What can hang from each mark
sene: nitilo
nitilo: fote sene
vogakos: fote zoda
fote: dumar
zoda: mera vogakos
ginuf: dumar
mera: dumar zoda
dumar: fote ginuf mera

Known rows, with every way that one mark hangs from another
sene(nitilo): .01 .03 -.15 -.02 .35 -.05 .03 -.01 .01 -.08 -.10 -.01 -.02 .01 .01 .05
 .03 .00 -.02 .00 -.01 -.01 .04 -.07
ginuf(dumar(fote mera(zoda))): .09 .14 .07 -.03 -.31 -.11 -.15 .00 .01 -.04 .02 -.02 -.06 .06 .04 .03
 -.01 .08 -.01 -.07 -.03 .00 .10 -.19
mera(dumar(fote ginuf) zoda): .01 .11 .22 .01 .03 -.22 -.15 -.02 -.07 -.16 -.03 .03 -.01 .02 .05 -.02
 .01 .06 -.02 .02 .04 .03 .09 -.04
sene(nitilo(fote(dumar(mera(zoda))))): -.03 .10 -.07 -.10 .35 -.11 .11 .02 -.03 -.05 -.09 .02 -.01 .04 .01 .08
 -.03 .05 -.06 .07 .00 -.03 .13 -.25
sene(nitilo(fote(dumar))): -.06 .13 -.18 -.07 .44 -.10 .17 -.01 -.05 -.02 -.13 .01 -.01 .04 .01
 -.01 -.03 .00 -.07 .08 .03 .01 .10 -.03
dumar(fote mera): .02 .07 .05 -.01 -.33 -.10 .00 .06 .02 .03 .04 -.03 -.08 .01 .01 -.01
 -.01 .08 -.03 -.08 -.01 .00 .05 -.17
nitilo(sene): .00 -.01 -.05 .00 -.18 -.01 -.04 .02 -.07 .02 .00 .02 .06 -.02 .02 -.10
 -.01 -.05 .01 .09 .01 .01 .05 .02
mera(zoda(vogakos(fote))): .00 -.04 .04 -.06 .11 .03 -.10 -.02 -.03 -.17 -.01 -.05 .03 .07 .00 -.05
 .11 -.05 -.04 -.05 -.03 .01 .02 -.06
fote(dumar(ginuf mera(zoda(vogakos)))): .08 .01 .09 -.08 .20 -.04 .04 .10 -.05 -.19 -.04 .10 .00 .02 .03 -.03
 -.01 .01 -.04 .06 .02 -.06 .09 -.10
sene(nitilo(fote(dumar(ginuf mera)))): -.04 .13 -.09 -.05 .49 -.21 .16 .13 -.06 -.08 -.11 .11 -.04 .01 .05 -.02
 -.03 .00 -.09 .06 .04 -.04 .13 -.14
dumar(ginuf mera(zoda)): -.01 -.01 .16 .01 .07 -.11 -.07 .10 -.02 -.11 .02 .11 -.01 .01 .03 .03
 .00 .03 .00 -.01 -.03 -.06 .06 -.21
vogakos(fote(dumar) zoda(mera)): .13 -.06 -.09 -.15 .09 -.05 .13 -.01 -.06 -.10 .03 -.11 .05 .03 .02 -.08
 .03 .01 -.05 -.22 .04 .01 .06 .15
mera(dumar(ginuf) zoda(vogakos)): .00 -.04 .18 -.03 .18 -.05 -.15 .03 -.08 -.28 -.08 .05 .04 .02 .03 -.05
 .00 .00 -.04 .14 .04 -.01 .08 .02
vogakos(zoda): .03 -.06 .01 .02 -.21 .03 -.04 -.01 .01 -.12 .03 -.06 .03 .01 .01 -.07
 -.05 .06 -.01 -.01 .00 .03 .00 .06
fote(dumar(ginuf)): .07 .10 .00 .00 .30 -.10 .11 .05 -.06 -.05 -.05 .11 .00 .00 .03 -.05 .00
 -.02 -.02 .03 .05 -.01 .06 .07
fote(dumar(ginuf mera(zoda))): .07 .05 .12 -.03 .21 -.10 .05 .07 -.03 -.09 -.01 .13 -.01 .01 .02 .05
 -.01 .03 -.02 .01 .02 -.06 .09 -.15
ginuf(dumar(mera(zoda))): .08 .04 .05 -.04 -.09 .01 -.13 .00 .01 -.04 .00 .03 -.01 .04 .02 .07
 -.03 .03 .00 -.02 -.04 -.04 .06 -.19
nitilo(fote(dumar(ginuf)) sene): -.05 .13 -.01 -.01 .10 -.20 .06 .09 -.17 -.01 -.03 .11 .08 -.02 .06 -.19
 -.02 -.07 -.05 .19 .06 .02 .11 .08
nitilo(fote): -.12 .05 .02 .00 -.03 -.08 .00 .02 -.05 .04 .00 .00 .02 .00 .01 -.06
 -.02 .00 -.03 .07 .00 .02 .01 -.03
nitilo(fote(dumar)): -.06 .11 -.02 -.04 .11 -.06 .12 -.01 -.06 .08 -.03 .01 .02 .01 .00 -.05
 -.04 .00 -.05 .08 .04 .02 .04 .03
dumar(fote ginuf mera): .02 .10 .10 .03 -.17 -.24 -.01 .12 -.02 -.07 .02 .06 -.08 .00 .06 -.04
 .00 .06 -.03 -.09 .00 -.01 .06 -.16

Rows
.08 -.10 .09 -.09 .19 -.19 -.06 .05 -.12 -.24 .02 -.03 .05 -.01 .07 -.11
 .03 .00 -.06 -.17 .07 .00 .07 .11 -> vogakos(fote zoda(mera(dumar(ginuf))))
.07 .07 .03 -.02 .22 -.09 .13 .12 -.03 -.05 -.01 .13 -.03 -.02 .04 -.01
 -.03 .00 -.03 -.01 .04 -.06 .06 -.08 -> fote(dumar(ginuf mera))
.04 .02 .12 -.09 .03 -.30 -.03 .05 -.11 -.14 -.02 .01 -.03 -.03 .06 -.06
 -.02 .06 -.05 -.11 .05 .00 .09 .05 -> zoda(mera(dumar(fote ginuf)))
.02 -.08 .06 -.08 -.02 .01 -.07 .04 -.01 -.14 .03 -.03 .01 .06 .00 -.01
 .08 -.03 -.05 -.09 -.04 -.03 .03 -.21 -> dumar(mera(zoda(vogakos(fote))))
.00 -.06 .13 -.04 .02 -.04 -.08 .13 -.04 -.23 -.02 .08 .00 .02 .04 -.04
 .01 .02 -.03 .04 -.04 -.05 .06 -.17 -> dumar(ginuf mera(zoda(vogakos)))
.07 .01 .07 -.05 .02 .01 .07 .00 .01 -.01 .00 .03 .00 .02 .00 .09 -.02
 .06 -.01 .00 .01 -.05 .07 -.17 -> fote(dumar(mera(zoda)))
-.04 .09 .02 -.02 .00 -.19 .08 .16 -.14 .02 .00 .14 .05 -.04 .06 -.15
 -.04 -.04 -.07 .16 .06 -.03 .13 -.08 -> nitilo(fote(dumar(ginuf mera)) sene)
.02 .06 .15 -.02 -.32 -.11 -.06 .01 .01 -.03 .03 -.03 -.05 .04 .02 .04
 .01 .10 -.01 -.07 -.03 -.01 .07 -.26 -> dumar(fote mera(zoda))
-.04 .08 -.05 -.04 -.08 -.07 .08 .02 -.12 .09 -.01 .03 .08 -.02 .02 -.15
 -.03 -.05 -.05 .16 .06 .02 .10 .05 -> nitilo(fote(dumar) sene)
.00 .01 .12 -.07 -.40 -.06 -.08 .04 .01 -.14 .01 -.05 -.04 .05 .01 -.04
 .01 .09 -.04 -.01 -.04 -.01 .07 -.21 -> dumar(fote mera(zoda(vogakos)))
.04 -.02 .09 -.14 -.15 -.17 -.02 -.01 -.07 -.06 -.02 -.09 -.02 -.02 .04
 -.03 -.01 .07 -.05 -.11 .06 .01 .08 .05 -> zoda(mera(dumar(fote)))
.02 -.02 .11 -.04 .17 -.08 -.09 .12 -.05 -.24 .01 .06 .01 .05 .04 -.06
 .09 -.04 -.06 -.08 -.04 -.04 .05 -.18 -> dumar(ginuf mera(zoda(vogakos(fote))))
.07 .03 -.09 -.08 .20 .04 .10 .00 -.03 -.07 -.04 -.04 .02 .05 .00 -.10
 .09 -.08 -.07 -.04 .04 .00 .03 .07 -> zoda(vogakos(fote(dumar)))
-.01 .02 .21 .01 .25 -.12 -.13 .00 -.07 -.19 -.04 .08 .03 .00 .04 .01
 .00 .01 -.01 .07 .05 .00 .07 -.03 -> mera(dumar(ginuf) zoda)
.01 .10 .19 .01 -.16 -.24 -.08 .08 -.02 -.13 .04 .07 -.06 .03 .05 .00
 .01 .09 -.02 -.07 -.03 -.01 .08 -.23 -> dumar(fote ginuf mera(zoda))
.07 -.05 .06 -.12 -.01 .07 .06 .02 .00 -.10 -.03 .01 .00 .04 .00 .00
 -.03 .04 -.04 .05 .01 -.05 .07 -.12 -> fote(dumar(mera(zoda(vogakos))))
.14 -.01 -.06 -.11 .28 -.16 .11 .06 -.10 -.18 .02 -.03 .05 .02 .05 -.12
 .03 -.01 -.06 -.23 .04 .00 .06 .15 -> vogakos(fote(dumar(ginuf)) zoda(mera))
-.04 .17 -.12 -.03 .60 -.22 .14 .06 -.09 -.10 -.13 .08 -.01 .02 .05 -.04
 -.02 -.02 -.07 .10 .04 .01 .11 -.01 -> sene(nitilo(fote(dumar(ginuf))))
.06 -.01 .12 -.08 -.18 -.26 -.06 .05 -.10 -.24 .00 -.07 .00 -.01 .08
 -.12 -.06 .11 -.05 -.11 .06 .04 .10 .12 -> vogakos(zoda(mera(dumar(fote ginuf))))
-.04 .05 -.03 -.06 -.17 -.09 .10 .09 -.10 .12 .01 .05 .05 -.03 .03 -.11
 -.06 -.02 -.06 .15 .05 -.02 .10 -.10 -> nitilo(fote(dumar(mera)) sene)
.10 .02 -.01 -.09 -.01 .02 -.16 .03 -.01 -.17 .01 -.02 .00 .08 .03 -.03
 .06 -.05 -.05 -.07 -.05 -.03 .07 -.16 -> ginuf(dumar(mera(zoda(vogakos(fote)))))
.09 .09 .10 -.03 .34 -.15 .04 .07 -.04 -.08 .01 .11 .00 .04 .04 .03 .09
 -.03 -.04 -.12 .02 -.04 .09 -.18 -> vogakos(fote(dumar(ginuf mera(zoda))))
.02 .11 .13 .04 .01 -.23 -.08 .04 -.07 -.12 -.03 .03 -.04 .00 .06 -.07
 .00 .04 -.04 .01 .07 .03 .08 .04 -> mera(dumar(fote ginuf))
.03 -.13 -.08 -.18 .08 -.03 .03 .04 -.07 -.12 .01 -.08 .03 .02 .02 -.10
 .09 -.06 -.06 -.18 -.02 -.01 .01 .07 -> zoda(mera vogakos(fote))
